Known rows, with every way that one mark hangs from another:
X{N{H Q}}: [  2.5   2.6 -26.8  16.9 -20.0   2.2 -42.3  12.4 -36.3   9.1   4.6   4.7
 -33.0  10.2  23.1 -14.7  20.1  -0.2 -12.3  -4.9  33.3  19.4  -3.3  18.7]
H{N{Q S{V} X}}: [  6.7   5.9  -6.0   8.5 -22.9 -25.8 -21.3   7.2 -45.5   4.8   3.0   8.1
 -21.1   1.8   5.1 -13.7   3.2  -0.5   5.8   8.0  20.4 -15.5  -3.6   7.3]
S{V{K Q{N}}}: [ -3.3  23.7  -1.6  17.3 -25.5   6.7 -24.4 -14.3 -44.8 -15.6  -0.7 -28.0
 -38.4  31.5  15.9  -8.4   8.8  13.6 -30.4  -7.8 -10.7  -1.8  -8.8  10.8]
S{V{K Q}}: [ -4.8  24.8   2.9  22.8 -26.1   5.2 -30.0 -15.2 -39.9 -13.8   2.8 -35.8
 -40.1  28.7  19.3  -8.5  16.2  14.7 -34.3  -0.6   0.3  -4.4  -7.7  15.7]
K{V{Q S}}: [ 15.6  18.6   0.1   9.3  -4.3   9.5  -9.3  11.0 -20.2 -13.2  12.2  -8.7
 -11.1  34.5  44.1   1.4  30.6   2.8  11.4  -2.8  18.5  35.2   6.6  28.8]
K{V{Q{N} S}}: [ 17.3  15.8  -3.5   3.8  -4.9  10.6  -4.4  10.9 -24.6 -16.0   8.0  -1.7
  -9.2  36.5  40.1   0.8  23.6   1.5  14.8  -8.4   5.6  38.0   5.7  24.5]
H{N{S{V{K}} X}}: [  9.6   7.3  -7.1  11.9 -23.6 -21.8 -10.8   9.7 -50.5  11.9   1.3   4.3
 -12.0  14.8  -3.4  -6.7  -1.2   0.9  -4.3   4.7  23.5  -2.3  -6.9  11.0]
X{N}: [ 11.1   7.2 -24.7  18.6 -24.3   9.6 -15.2   9.2 -34.6  -0.5   3.0   4.4
 -22.2  19.3  19.1  -7.8   8.4  -5.4 -11.7  -8.1  26.4  17.2 -14.4  25.2]
K{V}: [ 13.6  22.1  -9.3  14.0  -0.3   6.9 -10.3   4.5 -27.0 -18.0   6.4   0.1
  -9.5  33.0  28.9   7.0  28.3   4.1  -9.3 -12.5  23.1  50.9   2.5  27.9]
Q{N{S} V}: [ 21.4   0.4  -9.6  12.7  -8.1 -21.7  12.4   9.9 -45.2   3.7  -3.2  17.1
 -23.0  34.0   3.0   0.3 -13.4  -5.9   3.5 -34.5 -25.8  27.8 -19.7  11.0]
Q{N{H X} V{K}}: [  6.1   1.2  -5.2  18.0  -9.5 -20.6 -19.6  11.1 -40.8  20.5  -8.7  -5.8
 -18.3  36.5   9.2  -1.8  10.7   2.8  -5.5 -28.0  -6.6  53.9  -8.7  10.1]
S{V}: [  7.9  24.1   1.6  19.9 -22.5   2.2 -21.8 -20.0 -39.0 -14.6   5.9 -18.3
 -23.6  19.1   6.0  -1.6  16.9  12.5 -25.5  -3.9   4.3  25.8 -14.1  20.0]
H{N{Q{V{K S}}}}: [  9.4   9.6 -11.8  18.3 -23.4 -24.5 -13.4   0.0 -38.2  -2.2  -1.4  -1.6
 -37.1  20.2  19.5 -16.5  10.7  -3.0 -15.4   6.6   8.5  -5.3 -13.0  20.3]
X{N{Q}}: [  4.8   5.3 -23.5  16.9 -24.5   4.2 -33.1   7.3 -31.4  -5.5   4.5   2.6
 -35.9  11.0  28.4 -16.3  12.6  -3.7  -8.8  -5.6  25.3   2.5 -10.7  20.3]
S{V{Q}}: [  4.4  28.7   3.8  18.4 -23.6   7.7 -17.5 -16.1 -37.7 -17.0   6.3 -24.7
 -32.3  18.5  16.6  -6.0  16.8   9.4 -18.4   0.2  -6.8   4.2  -8.3  18.0]
V{K Q S}: [ -0.2   7.0  -0.3  18.0 -28.0   3.0 -31.9   9.4 -22.8   3.4   8.1 -25.2
 -25.0  34.8  39.3 -10.7  22.4  13.0  -6.8   7.3  15.5   5.1  -6.0  20.8]
V{Q{N{S}}}: [  7.6  16.6 -15.9   5.4 -13.6   5.6   1.2  11.4 -38.6  -7.0   2.6  11.3
 -21.7  21.8  20.6  -3.8   2.0  -0.2   9.8 -12.0 -19.3   1.3  -2.6   9.1]
V{Q{N{H X}} S}: [ 11.2   6.1  -1.2   3.0 -20.3   4.4 -16.8  16.6 -25.6  12.3   7.6  -1.7
  -1.5  19.2  30.0  -6.3  23.1   5.4  31.7   0.2  -4.4  35.5   1.5  15.3]
Q{N{H} V{K S}}: [ 14.7  -4.8  -6.3  17.9 -14.5 -20.5 -16.4   8.4 -41.1  17.9  -5.5  -6.1
 -21.5  44.9  11.7  -4.6   8.0   5.6 -12.7 -25.3  -8.5  55.9 -15.2  16.7]
Q{V}: [ 16.3  14.1  -0.3  25.8 -12.7 -15.0  -0.1  -2.4 -29.9  -2.2   0.7  -9.1
 -30.3  30.1  17.3  -0.2  16.1  -2.6 -13.0 -16.1  -4.3  33.1 -20.0  26.6]
N{S{V}}: [ 11.4   5.7  -2.9  14.2 -18.4  -9.9 -18.5   1.6 -44.3   1.6  10.5   3.6
 -16.4  18.1  -3.8   1.7  -0.8  10.4 -10.7 -11.9  13.3  14.2 -10.9  10.6]

Rows:
[  1.8  -7.3  -5.2  18.7 -12.6 -32.2 -37.2  11.1 -34.5   5.9   6.9   2.5
 -44.5  20.3  18.7 -10.3   0.8   5.7  -7.7 -17.4  13.6  -8.2 -10.4   6.5]  N{Q{V{K}} S}
[  5.5  15.1 -17.0   5.7 -11.0   4.9  -5.1  15.4 -41.6   3.2   4.2  12.3
 -19.3  20.9  18.2  -3.2   7.9   1.9   6.2 -12.5 -14.0  13.7   2.8   7.7]  V{Q{N{H S}}}
[ -0.6  -3.6  13.2  19.7 -21.1 -28.1 -51.8   6.5 -14.3   8.7   5.7 -19.9
 -27.0  13.4  35.5 -13.1  28.5   6.0  16.2  -3.6  22.0  19.4  -8.3  13.8]  N{Q{V{K S}} X}
[ -5.9   7.4  -3.1  11.1 -12.6 -12.0 -61.4  11.6 -23.0  18.7   8.9  -1.7
 -11.2  -4.3  23.4  -7.3  43.9  11.3  13.0   1.1  35.5  48.5  12.0   9.2]  N{H Q X}
[  0.4  -4.0 -15.2   9.3  -9.1 -18.8 -49.9  18.7 -39.0  19.3  13.1  19.0
 -22.8   4.2   9.5  -6.3  18.0  11.4  -2.1 -10.1  31.3  25.3   7.1   3.6]  N{H Q S}
[  8.3   3.1  -6.9  14.3 -12.6 -10.5 -31.1   9.8 -51.1  21.9  10.8   5.9
 -12.4  15.8 -10.6   3.4  10.0  14.8 -15.3 -12.2  24.2  39.6   1.2   8.7]  N{H S{V}}
[ 10.2  -8.5 -17.9  17.2 -19.6 -14.2 -24.8  17.8 -37.2   7.3   5.6   9.8
 -41.7  15.6  20.3 -15.3  -3.9  -7.6   0.0 -15.6  22.8 -10.4 -14.1  15.1]  X{N{Q{V} S}}
[ 13.2  -0.4   6.2  28.4 -19.2 -21.3 -17.8   1.9 -26.1   7.4   1.8 -21.7
 -28.5  41.4  23.0  -4.6  15.3   5.2 -16.4 -12.1   8.6  33.3 -22.3  26.5]  Q{V{K S}}
[ 12.3  20.2 -12.1   5.0   2.2  10.0   1.0  12.9 -32.7 -17.9   4.3   6.5
 -15.7  33.9  32.3   3.3  15.6   0.1   6.3 -17.0   2.6  26.2   8.2  18.6]  K{V{Q{N{S}}}}
[ -6.8  -3.5  -6.8  13.2 -15.0 -21.1 -65.5   7.4 -46.9  17.2  10.5  -3.2
 -35.9  10.4   3.0  -9.0  13.3  21.2 -22.8  -9.6  30.6  12.3   5.2  -0.2]  N{H Q S{V{K}}}
[ -0.9   1.5   9.4  13.1 -20.1 -12.6 -33.4  14.1 -37.5  13.9   8.7 -11.6
 -12.0  15.1   8.7  -2.5   5.6  11.8  11.1  -7.5  23.1   0.5  -1.0   3.7]  N{S{V{K Q}} X}
[  4.7  14.9 -12.2  11.4 -22.2 -16.4 -19.5   4.3 -35.3  -1.0  -0.1   7.0
 -18.8   2.8  17.2 -14.0  18.7  -3.1   4.9  11.9  18.6   2.0  -2.6  15.1]  H{N{Q X}}
[  4.9  -8.5 -26.2  13.1 -18.1  -5.8 -42.3  23.7 -41.8  18.4   8.7  15.8
 -30.2   9.2  14.5 -12.5   7.4  -0.4  -4.4 -11.4  38.9   9.9  -1.5  11.2]  X{N{H Q S}}
[  2.7   1.9   1.6  22.3 -19.8 -21.9 -41.0  -2.0 -21.7  -2.9   4.0 -15.8
 -42.7  22.2  33.6 -13.3  21.5   8.2 -11.2  -5.7   9.9  11.7 -14.3  18.4]  N{Q{V{K S}}}
[ 11.9  11.9  -5.0   9.8 -22.4 -17.0  -1.8  10.8 -48.3   8.8   2.7   6.1
 -12.7  10.3   0.9  -7.4  -0.3  -3.6   6.8   7.7  13.9  -9.8  -4.4  10.9]  H{N{S{V{Q}} X}}
[ 11.6  25.5 -11.8   6.7   1.0  13.8   0.2   7.4 -30.6 -21.8   4.1   0.4
 -17.5  34.7  36.3   2.6  21.8  -0.2   2.3 -14.4  -0.1  31.2   8.1  20.9]  K{V{Q{N}}}
[ 21.1  -5.0   4.0  10.9 -11.7 -21.5  -9.3  13.7 -32.7  23.8  -0.7   0.9
  -2.7  29.0  11.5  -0.7  14.1  -0.7  22.0 -21.6  -9.5  69.4 -11.1  16.0]  Q{N{H X} V{S}}
[  7.9   3.6 -12.5   7.3 -19.2 -25.4 -17.9  15.7 -40.5   8.8   3.3  17.5
 -16.5   2.3   9.2 -12.0   5.0  -3.5  12.9   6.4  22.9  -8.6  -1.6   8.9]  H{N{Q S X}}
[  1.5   2.1  -1.9  11.8 -19.1 -17.9 -42.9  -2.0 -39.1  -5.6  11.6   2.8
 -35.0   6.0   9.2  -9.5   4.1  11.1  -5.6  -8.4  13.6  -8.7  -6.5   3.4]  N{Q S{V}}
[  4.4 -10.1   8.2  12.7 -11.2 -36.1 -38.1  19.2 -25.4  14.8  10.1   5.5
 -23.7   3.9  20.2  -7.2   9.8   0.1  30.9 -13.6  19.3   3.8  -5.2   4.1]  N{Q{V} S X}
[ 14.3   6.1 -13.3   9.6 -18.7 -19.5  -0.5  17.9 -44.8  12.9   1.8  19.1
  -3.7  10.5  -0.1  -3.8   1.7  -5.0  10.0   4.0  23.1   6.2  -5.1  13.1]  H{N{S X}}
[ 17.2   7.1  -1.1  13.7 -11.0 -17.5   3.5   4.3 -34.3   2.3  -5.3   2.9
 -14.3  28.8  13.1  -0.6   4.1  -6.8  14.2 -27.2 -23.1  43.6 -17.0  15.0]  Q{N{X} V}
[  3.0  19.9 -11.6   6.8 -12.8   9.3 -12.1  12.4 -33.8   3.6   2.6   1.0
 -13.6  17.3  24.9  -4.3  21.5   1.4  14.1  -7.2 -11.2  25.2   5.0  10.9]  V{Q{N{H X}}}
[  6.3  -4.6 -15.4  21.6 -25.8  -8.1 -34.8   8.4 -29.6   2.5   2.8  -8.6
 -44.0  22.5  31.9 -18.2  10.0  -4.0 -10.3  -8.6  24.7   0.0 -17.2  22.0]  X{N{Q{V{K S}}}}
[ 11.2  -3.9 -20.5  16.3 -21.1  -0.5 -28.2  17.0 -49.3  19.8   7.7   6.7
 -22.7  17.5   0.9  -6.8   1.8   1.7 -13.4 -12.8  35.4  19.1  -6.4  15.0]  X{N{H S{V}}}
[  4.3  10.3  -7.0  17.1 -21.5 -26.6 -18.9   5.0 -37.4   3.4  -3.4  -3.7
 -30.7  13.0  18.8 -15.2  15.2  -4.6  -3.6   6.6  13.8  -4.0  -8.0  15.9]  H{N{Q{V{K}} X}}
[  6.1  -1.4  14.1  16.1 -18.1 -25.9 -42.3   5.6 -12.6   5.9   8.5 -12.7
 -22.1   6.6  34.9 -11.3  30.1   2.4  27.1  -2.6  16.3  24.1  -8.2  15.2]  N{Q{V{S}} X}
[ -0.1  -0.3  -2.1  22.1 -14.2 -23.4 -54.7   5.8 -28.3  17.2   5.6 -14.5
 -38.5  20.8  26.2 -12.0  33.2  12.0 -16.8  -6.5  21.2  37.8  -2.2  15.5]  N{H Q{V{K S}}}
[  9.3  -4.7 -17.0  20.0 -20.8  -7.6 -37.8  14.1 -32.9  15.1   5.1  -1.6
 -37.2  16.1  26.1 -16.0  19.4  -3.4  -6.9  -8.1  28.4  21.8  -9.3  21.4]  X{N{H Q{V{S}}}}
[  8.1 -10.5 -19.9  17.5 -15.6 -14.1 -34.3  23.3 -42.4  21.3   5.7  10.6
 -38.7  14.3  16.2 -12.8   4.8  -4.9  -4.5 -15.8  30.8   6.9  -6.3  13.1]  X{N{H Q{V} S}}
[  9.4   7.4 -21.0  10.3 -19.7 -21.7 -11.0  10.0 -45.8   0.7   2.6  21.4
 -27.2   8.9   7.0 -12.2   0.1  -3.3  -5.9   4.8  15.7 -14.3  -6.1  11.6]  H{N{Q S}}
[  2.1 -11.6   4.6  11.9  -5.8 -36.5 -51.0  26.8 -31.6  36.0  10.6   6.3
 -20.0   2.5  13.2  -5.8  21.6   5.5  24.3 -14.1  30.3  30.6   7.4   1.3]  N{H Q{V} S X}
[ -6.4  19.8 -16.7  13.7 -19.3   8.6 -18.8   5.0 -37.8  -8.4  -5.1 -11.6
 -33.5  35.7  29.2  -9.1   9.1   8.2 -19.4 -10.7 -11.1  -2.2  -3.8  11.0]  V{K Q{N}}
[ 17.4  -5.9  -4.5  10.4  -4.7 -27.3  -3.9  21.8 -45.7  26.7  -2.2  15.7
  -8.5  26.7   0.3   2.8  -0.3  -2.8  18.3 -32.5  -9.8  50.6  -8.0   6.6]  Q{N{H S X} V}
[ 13.0   1.9 -24.2   4.1  -9.0  -4.9 -11.2  15.8 -49.9  11.6   1.4  29.6
  -2.7  21.9  -4.8   3.0  -0.1   5.5  -0.6 -23.9  -1.1  49.0  -2.5   5.9]  Q{N{H S}}
